What can hang from each mark
j_791: j_523 j_593
j_593: j_172 j_494 j_791
j_561: j_23
j_172: j_523 j_593
j_494: j_523 j_593
j_523: j_172 j_326 j_494 j_561 j_791
j_326: j_23

Each row was made from one small tree. Brackets hold a mark, then the marks that hang from it, in the order of their numbers. Every link used is in the known rows. Write each row's tree.
Known rows
(j_172 (j_523 j_791) (j_593 j_494)): [22.2, 12.0, -2.7, -21.3, 15.1, -4.4, -13.8, 10.0, 31.3, 20.6, 5.9, 14.3, -10.2, 10.2, 5.8, -0.8, -7.1, -17.8, -39.5, 11.4, 47.1, 14.4]
(j_593 j_172 j_494): [19.0, 32.6, -17.4, 3.6, -11.6, 19.1, -19.5, -1.4, -3.3, 25.2, -21.9, 9.1, -4.4, -3.1, 11.9, -12.6, -13.4, -42.4, -25.9, -7.8, -4.1, -21.9]
(j_523 j_172 (j_326 j_23) j_494 j_561): [18.4, 13.3, -41.8, 35.5, -17.6, -13.3, -16.6, -25.0, -34.8, 83.8, -30.4, -16.2, 21.1, -3.4, 9.1, -30.4, -9.8, -29.4, -55.1, -2.3, 6.7, -6.7]
(j_326 j_23): [39.9, 16.2, -25.0, -6.1, -27.2, -13.1, -22.9, -12.2, -14.4, 56.5, -19.2, -6.6, -26.0, -5.0, 3.5, -13.8, -19.2, -60.4, -44.9, -8.7, -2.1, 21.6]
(j_172 j_523 (j_593 j_791)): [8.5, 29.8, -11.6, -12.5, 18.1, -28.2, -14.3, -4.7, 40.4, 15.0, 8.1, 15.3, -7.3, 14.9, 25.4, -14.8, -6.9, -19.9, -39.0, -1.4, 35.7, 53.8]
(j_523 j_172): [-6.7, 22.8, -24.1, -4.6, -18.3, -12.2, -14.9, -0.5, -19.6, 32.7, -29.0, 4.3, -15.3, -11.3, 18.4, 9.5, -11.0, -54.1, -44.4, -8.3, -3.2, 22.2]
(j_593 j_172 j_791): [11.7, 50.7, -17.2, 18.1, -15.7, -8.5, -18.0, 9.2, 29.0, 23.5, -24.8, 9.4, 18.0, 2.2, 32.6, -9.8, -19.3, -39.2, -27.5, -14.0, -17.4, 17.5]
(j_593 (j_494 j_523)): [18.1, 9.8, -6.0, -18.5, -1.5, 18.8, -13.0, -2.7, -12.5, 35.8, -29.7, 2.0, -29.0, -6.8, 29.1, -13.1, -0.3, -63.2, -49.6, -1.6, -15.4, -37.3]
(j_172 (j_523 j_561) (j_593 j_494 j_791)): [7.1, 19.0, -26.5, -6.1, 23.5, -0.2, -15.5, -5.1, 47.3, 18.5, 8.1, 10.1, 7.2, 8.2, 27.2, -27.4, -10.9, -9.2, -34.3, 6.0, 37.3, 1.7]
(j_791 (j_523 j_326 (j_561 j_23)) (j_593 j_172 j_494)): [-7.9, 34.0, 12.4, 3.2, 22.7, -9.5, -30.3, -42.1, -21.9, -25.9, 3.3, 26.1, 10.5, 0.0, 10.9, -28.9, 0.0, 1.1, -31.1, 5.3, 22.6, 6.6]
(j_523 j_494 j_561 j_791): [28.4, 12.9, -56.2, 24.8, -17.8, -11.8, -15.2, 6.2, 0.6, 48.1, -36.3, -4.8, 4.6, -17.8, 11.2, -10.8, -23.2, -41.3, -55.2, -1.7, 2.8, -4.1]
(j_172 (j_523 j_326 j_561) (j_593 j_494 j_791)): [6.1, 16.9, 4.7, 5.6, 28.8, 0.0, -12.2, -22.8, 30.9, 26.6, 4.9, 9.1, 14.1, 14.8, 23.5, -29.8, -7.4, -1.0, -38.9, 5.2, 37.2, -3.2]
(j_791 j_523 (j_593 j_172)): [13.9, 50.3, -5.7, -9.0, 6.8, -28.4, -26.1, -19.5, -9.0, -27.4, 6.2, 33.1, -22.3, 3.8, 11.7, -11.2, 1.1, -24.3, -28.7, 1.7, 26.6, 56.3]
(j_494 (j_523 j_561) (j_593 j_172 j_791)): [26.6, 46.5, -39.7, 0.7, 17.4, -17.9, -4.3, 18.3, 23.8, 43.4, -6.1, -8.1, 8.5, -9.6, 46.7, -23.3, -16.4, -37.0, -26.4, 4.1, -81.8, 17.9]
(j_523 j_172 (j_561 j_23) (j_791 j_593)): [-19.5, 21.7, -27.8, -2.2, -6.8, -33.6, -23.2, 10.7, 2.6, 36.9, 0.3, 7.1, 19.9, -26.0, 7.5, 16.7, -27.3, -15.4, -54.6, 6.8, 8.7, 22.8]
(j_172 (j_523 (j_326 j_23) j_494 j_561 (j_791 j_593))): [48.1, 15.9, -17.6, 19.0, 15.6, -32.1, -19.6, -17.8, 0.6, 67.5, -9.5, 1.3, 12.7, 10.1, -4.7, -28.7, -5.5, -3.8, -52.3, 14.7, 44.3, 44.9]
(j_593 (j_494 (j_523 j_172 (j_326 j_23) j_791))): [26.2, 7.9, 23.5, -2.3, -9.2, 16.1, -11.9, 15.9, -6.0, 73.8, -34.0, -6.9, 14.7, 4.6, 26.3, 2.4, 1.4, -43.4, -54.8, 9.4, -11.8, -45.3]
(j_494 j_523 j_593): [27.6, 20.7, -26.8, -29.3, 12.6, -19.5, -4.4, 2.9, -19.6, 40.0, -5.5, -7.6, -44.2, -13.5, 29.4, -11.2, -7.0, -62.5, -39.3, 2.3, -70.0, 26.9]
(j_523 (j_791 j_593)): [22.0, 21.1, -5.2, -8.2, -11.3, -20.5, -19.6, 7.5, 5.0, 33.1, 3.6, 15.9, -18.3, -14.4, 3.8, 12.8, -24.4, -34.8, -46.3, 1.0, 16.7, 19.2]
(j_494 (j_523 j_561 (j_791 j_593))): [30.2, 20.8, -9.1, -6.9, 4.7, -23.7, -9.9, 7.1, 1.7, 50.2, -6.7, 3.3, -16.8, -21.5, 16.5, 3.3, -13.4, -42.0, -64.5, 11.5, -1.7, 10.7]
(j_523 j_326 j_561): [15.8, 13.9, -3.6, 18.1, -7.9, -12.8, -10.1, -41.4, -37.5, 40.7, -31.6, -6.8, -17.8, -17.9, 4.8, -12.5, -16.9, -45.6, -53.1, -7.9, -3.7, 15.1]
(j_172 (j_523 j_326) (j_593 j_791)): [8.6, 28.5, 18.7, -1.6, 23.5, -28.7, -11.0, -22.5, 23.4, 21.3, 4.3, 15.0, -0.4, 20.8, 21.0, -18.3, -2.1, -10.3, -41.8, 0.2, 36.1, 49.3]

Which tree is each row?
[29.4, 16.1, -16.0, 18.5, 22.5, -32.8, -8.7, -18.1, 5.3, 41.8, -3.0, 2.4, 8.3, 6.4, -2.2, -21.9, -3.4, -3.5, -56.5, 11.2, 51.3, 38.9]  (j_172 (j_523 j_326 j_494 j_561 j_791) j_593)
[16.4, 36.9, 11.1, 24.6, 8.2, 21.6, -9.0, -0.3, 20.6, 45.3, -32.6, 1.6, 35.7, 4.3, 45.2, -28.3, -4.4, -27.3, -39.2, -0.4, -28.9, -48.5]  (j_593 j_172 (j_494 (j_523 j_326 j_561)) j_791)
[46.9, 42.0, -14.1, 13.5, 14.6, -19.3, -6.2, 2.7, 10.7, 74.9, -4.3, -17.0, 24.7, 2.7, 38.4, -35.4, -14.1, -26.1, -30.2, 7.1, -79.7, 14.2]  (j_494 (j_523 (j_326 j_23) j_561) (j_593 j_172 j_791))
[-10.1, 16.2, -22.4, -14.0, -9.6, 5.3, -16.9, 1.6, -3.0, 32.6, 10.8, 9.2, -7.7, -5.5, 14.7, 1.1, -13.2, -30.8, -40.9, -2.4, 23.9, -29.2]  (j_523 (j_172 (j_593 j_494)))
[28.5, 19.2, -32.1, 4.0, 6.0, -21.9, -14.2, 7.0, 12.0, 28.5, -42.1, 6.9, -5.4, 8.8, 10.8, -9.6, 0.0, -36.5, -46.2, 4.5, 25.7, 53.8]  (j_172 (j_523 j_494 j_791))
[22.1, 14.8, -32.9, 7.8, 3.3, -15.4, -11.5, -25.1, -40.1, 45.9, -8.4, -3.8, -18.9, -2.9, 13.9, -33.5, -10.8, -37.4, -33.4, -7.8, -41.1, 7.0]  (j_523 j_326 (j_494 j_593))
[3.3, 21.2, -5.9, 20.7, -6.1, -19.6, -17.3, 1.1, -15.9, 55.9, -7.0, 13.7, 21.5, -0.4, 9.7, 0.5, -8.2, -10.5, -53.7, 4.3, 26.5, -6.7]  (j_523 j_172 j_326 j_494 (j_791 j_593))
[8.6, 15.8, 25.3, 1.9, 4.8, 24.5, -10.6, -2.2, 12.4, 39.1, -33.7, 4.6, 7.4, 7.3, 51.4, -20.0, -1.5, -44.5, -46.2, -2.9, -24.4, -56.1]  (j_593 (j_494 (j_523 j_326)) j_791)
[-0.3, 31.4, -29.6, -18.9, 11.7, -14.8, -4.1, 30.9, 16.9, 44.5, -8.7, -3.5, -0.4, -2.0, 60.0, -3.7, -6.4, -47.1, -32.5, 4.4, -78.4, 12.0]  (j_494 (j_523 j_172) (j_593 j_791))
[40.5, 32.6, 20.1, -4.0, 7.8, 4.6, -22.4, -15.1, -14.0, 62.7, 13.8, 9.7, -0.8, 5.8, 9.2, -27.4, -2.0, -21.9, -41.4, 4.8, 7.1, -25.9]  (j_791 (j_593 j_172 (j_494 (j_523 (j_326 j_23)))))
[-11.3, 29.6, -15.0, -17.3, 0.6, -28.2, -17.9, -10.5, -9.7, -21.5, -2.7, 19.0, -21.7, 2.6, 22.5, 3.5, 3.7, -35.3, -42.1, 2.0, 29.4, 41.4]  (j_791 (j_523 (j_172 j_593)))
[-4.8, 19.7, -71.4, 15.1, -7.0, -21.0, -14.8, -9.2, -11.1, 48.0, 2.9, -0.1, 3.7, -13.7, 10.9, -18.9, -14.6, -22.6, -56.0, -1.3, 26.9, -7.9]  (j_523 (j_172 j_593) j_494 j_561)
[-5.0, 9.4, -26.9, -20.8, 26.9, -14.5, -21.0, -24.7, 8.1, 11.1, 10.8, 6.7, -9.4, -2.8, 2.6, -25.8, -8.1, -12.3, -44.1, 5.0, 37.6, 22.1]  (j_172 (j_523 (j_561 j_23)) (j_593 j_494))
[43.1, 13.2, 4.8, 8.0, -2.3, -16.0, -7.7, -29.3, -32.4, 75.9, -33.0, -18.5, -15.8, -9.4, 14.9, -24.2, -3.9, -56.1, -66.4, 2.6, -18.6, 10.6]  (j_494 (j_523 (j_326 j_23) j_561))
[31.6, 45.0, -6.9, 4.2, 5.5, -24.0, -12.9, 11.8, 18.1, 20.3, -34.0, 9.3, 3.2, 7.3, 5.5, 5.5, -3.9, -32.6, -32.4, 4.0, 12.6, 76.7]  (j_593 (j_172 (j_523 j_791)))
[46.4, 15.8, 24.9, 4.2, -15.2, -22.9, -22.5, -10.5, -8.2, 69.6, 6.0, 4.4, -1.2, -1.2, -5.9, -0.2, -22.7, -24.6, -49.5, 3.9, 18.8, 13.9]  (j_523 (j_326 j_23) (j_791 j_593))
[9.8, 22.6, 30.7, -2.5, 3.6, -23.7, -2.4, 9.1, -8.5, 56.7, -8.7, 0.8, 3.1, -2.2, 21.5, 16.3, 0.7, -33.2, -67.1, 10.7, 3.9, 4.8]  (j_494 (j_523 (j_172 j_593) j_326 j_791))
[-28.2, 23.4, -86.7, 10.3, 3.3, -22.8, -19.3, 9.9, 7.8, 38.7, -9.2, -5.6, 35.1, -12.8, 41.5, -29.0, -21.8, -19.2, -32.4, -4.2, -56.9, 1.8]  (j_523 j_172 (j_494 (j_593 j_791)) (j_561 j_23))
[33.1, 33.4, 7.7, 10.3, 10.3, -0.8, -29.7, -34.7, -14.9, 8.6, 7.2, 16.9, 7.8, 8.6, 6.0, -34.2, -2.1, -3.2, -29.2, 11.0, 30.5, -0.7]  (j_791 (j_523 (j_326 j_23) j_561) (j_593 j_172 j_494))
[11.3, 39.9, 17.5, 17.0, 17.2, 15.9, -15.6, -4.0, 32.6, 18.4, -32.0, 14.1, 33.5, 26.3, 33.5, -25.0, 0.3, -12.0, -19.2, -2.6, 6.0, 5.4]  (j_593 (j_172 (j_523 j_326)) j_494 j_791)
[0.6, 32.1, 3.9, 0.2, 30.4, -10.6, -25.0, -32.9, -8.7, 18.9, 7.3, 18.1, 10.9, 2.1, -0.8, -26.5, -5.3, 4.9, -31.6, 4.8, 29.0, 24.3]  (j_791 (j_593 (j_172 (j_523 j_326 (j_561 j_23))) j_494))
[3.7, 23.8, -39.1, 8.6, -11.9, -19.7, -21.0, 20.8, 2.9, 48.5, -2.6, 17.0, 12.9, -6.1, 14.0, 5.3, -13.6, -20.7, -49.6, 4.3, 25.0, -1.6]  (j_523 j_172 j_494 (j_791 j_593))
[-33.7, 21.0, -33.9, 29.6, 4.4, -27.0, -19.3, -21.5, -1.3, 44.3, 1.2, 0.6, 48.8, -3.1, 25.4, -32.0, -14.8, 1.3, -56.6, -6.4, 13.0, -16.7]  (j_523 (j_172 (j_593 j_791)) j_326 j_494 (j_561 j_23))
[15.7, 21.6, -40.8, 17.6, -6.8, -13.5, -16.6, 3.4, -2.8, 77.0, -6.1, -9.3, 32.3, 14.1, 35.1, -32.5, -13.0, -20.4, -27.1, -2.1, -45.3, -8.2]  (j_523 j_172 (j_326 j_23) (j_494 (j_593 j_791)))
[1.9, 23.0, -13.5, -5.9, -16.3, -22.8, -13.1, 24.7, 12.7, 39.5, 4.0, 7.6, 3.6, -8.8, 10.0, 25.6, -19.8, -29.9, -50.8, 3.6, 20.4, 13.2]  (j_523 (j_172 j_593) j_791)
